What can hang from each mark:
j617: j684
j704: j60 j611
j60: j704
j125: j611
j940: j611
j718: j611
j684: j611
j611: j125 j684 j704 j718 j940

Each row was made from one small tree. Brackets hold a mark, then the marks that hang from it, in the order of their numbers. Every link used is in the known rows. Write each row's tree.
In the rows, zero is written as 128.
Known rows:
[j611 j125]: [117  98 113 163 128 118 141 129 136 171 141 165 109 167 100 170 115 101
 132 122 142 129 211 110]
[j617 [j684 [j611 j704 j718 j940]]]: [163 119 111 181  77 107 103  78 120 141 125 161 110 101 100 105 169  54
  91  95 178  96  87 146]
[j617 [j684 j611]]: [125 104  78 195  72  96 152  94 123 203 124 153 114 147  78 138 176  52
  98 122 200 116 189 149]
[j611 j125 j704 j718 j940]: [153 114 146 146 130 128  91 112 132 114 137 173 107 118 128 135 102  99
 125  95 122 112 107 110]
[j684 [j611 j704 j940]]: [126 115  90 184 107 106 129 144 110 172 148 151 109 107 184 137 156  65
 109 100 150  81 102 139]
[j611 j125 j684 j704 j718 j940]: [163 115 144 118 134 144  94 135 118  51 132 154  91 105 109 138 107 107
 110 101 116  98 105 120]
[j940 j611]: [131  92  70 172  88  91 140 148 140 155 125 166 123 143 147 137 141  72
 115 150 119 116 232 107]
[j125 [j611 j704]]: [147 132  67 143 102 104 160 114 153 144 154 163 127 152 170 158 144  80
  98 121 157 119 144  89]
[j684 [j611 j125 [j704 j60]]]: [109 107 135 136 141 130 127 141 131 146 140 151  92 186 147 167 167 104
 146  87 155 108 112 130]
[j617 j684]: [119 115  70 190  62 111 138  89 140 154 128 167 111 146  72 129 140  63
  98 124 184 130 223 126]
[j684 [j611 j125 j940]]: [117  95 125 182 141 107 132 132  82 212 134 150 101 138 115 159 140  82
 120 109 143 101 152 132]
[j718 [j611 j125 j940]]: [153  99 104 148 139 117 100 153 103 109 131 164  84 127 120 126 105  81
 162 122 102 125 181 114]
[j940 [j611 j684 [j704 j60] j718]]: [132 112 111  92  91 134 101 155 140  21 113 163 101 110 167 111 156  97
 100 127 111 112 133 110]
[j125 [j611 j940]]: [122 119  68 164 109 100 152 102  89 184 142 156 127 104 156 135 119  66
  63 131 150 121 167  96]
[j611 j125 [j704 j60] j718 j940]: [113 123 157 125 135 148  78 114 110  78 131 170  93 119 136 121 111 109
 119  85 129 119  88 111]
[j718 [j611 j125 j684 j704]]: [188 112 103  93 136 136 114 185 157  21 137 152  73 165 127 154 133 104
 178 119  99 114 154 117]
[j718 j611]: [139 106  65 143  94 107 136 160 135 132 138 172 107 123 154 118 131  71
 152 138 127 133 197 119]
[j684 [j611 j125 j718 j940]]: [122  91 152 162 138 105 117 105  76 209 125 160 115 110 109 139 137  87
 108 109 139 111 120 127]
[j125 [j611 j684]]: [129 121  67 123 101 113 181 126 113 138 139 144 119 123 141 158 137  83
  65 146 155 125 182  99]
[j60 [j704 [j611 j684 j718]]]: [123 141  79 100 105  97 126 145 132 100 121 169 125  23 117 146 108  70
  91 132 146  90 146 133]
[j611 j684]: [108 109  77 141  86 126 159 158 120 118 139 151 106 111 131 146 129  86
  88 136 149 114 200 126]
[j704 j60 [j611 j684 j718 j940]]: [ 94 138 113  97 124 131  90 131  81  46 119 161 101  21 124 116 125  90
  73 119 149 111 120 139]
[j704 j60 j611]: [ 77 133  83 135 122 112 122 132 123 118 136 172 113  99 135 149 137  86
 113 118 165 122 178 130]

Write each row's tree:
[167 130  96 121 103 103 143  91 157 141 144 174 142 120 164 140 138  87
  90 122 153 128 112  87]
[j125 [j611 j704 j718]]
[ 85 132  96 154  99 141 106 144 111  89 141 164 100  99 182 112 125  83
  99  93 142 104 116 124]
[j611 [j704 j60] j940]
[158 137  70 127 112 122 145 135 110  77 145 139 104 104 173 143 132  75
  63 121 139  96 117 102]
[j125 [j611 j684 j704 j940]]
[163 139  98 105 110 121 129 111 109  74 136 153 118  74 159 123 130  82
  56 121 135 106  85  98]
[j125 [j611 j684 j704 j718 j940]]
[154 108 152 151 143 116 103 115 111 163 134 158 110 123 130 143 139  92
 130  90 135  96  75 129]
[j684 [j611 j125 j704 j718 j940]]
[ 99 117 133 128 101 121 123 122 127 153 134 166 119 112 176 120 170  94
 108  97 163 113  69 133]
[j684 [j611 [j704 j60] j718]]
[ 91 135  94 126 103 154 113 169 101  30 135 146  79  93 174 116 130  91
  81  98 137  95 114 132]
[j611 j684 [j704 j60] j940]
[176 114 105 139 140 122  87 160 135  65 140 164  79 149 144 131 114  85
 178 103  95 109 134 111]
[j718 [j611 j125 j704 j940]]
[180 109 140 158 111 109 109  72 155 145 122 161 105 182  55 149 170  82
 136  93 179 117 119 134]
[j617 [j684 [j611 j125 j704 j718]]]
[119 109 164 114 142 131 112 115 126 153 132 163 106 154 143 147 162 112
 137  87 152 120  80 124]
[j684 [j611 j125 [j704 j60] j718]]
[103 143  48 157 115  91 113 149 106 148 132 173 119  38 137 143  95  46
  97 119 145  75 159 136]
[j60 [j704 [j611 j940]]]
[157 135  69 112 103 118 164 137 146  88 150 147 116 139 164 163 145  88
  79 127 150 108 142  96]
[j125 [j611 j684 j704]]
[141 123 119 113 146 144  73 161 113  39 131 164  67 147 158 116 124  92
 171  93 100 115 116 116]
[j718 [j611 j125 [j704 j60] j940]]
[155 100 151 141 136 110 120 115 148 178 139 164 118 156 128 161 156 104
 140  99 149 112  99 122]
[j684 [j611 j125 j704 j718]]
[120 120 158  81 131 157 101 133 134  37 129 160  89 138 122 143 126 130
 120  97 132 123 111 115]
[j611 j125 j684 [j704 j60] j718]
[ 98 127 123 120  88 137 112 123 145  98 134 178 116 110 173 113 134 102
 109 101 153 126 109 115]
[j611 [j704 j60] j718]
[136 123 107 134 163 119 102 148 101  74 134 146  86 100  76 177 112  93
 115 118 128  94 177 132]
[j704 [j611 j125 j684 j940]]
[166 116 118 195 119 115 101  94 120 132 130 144  83 178  69 149 161  66
 127  88 172  90 128 142]
[j617 [j684 [j611 j125 j704 j940]]]
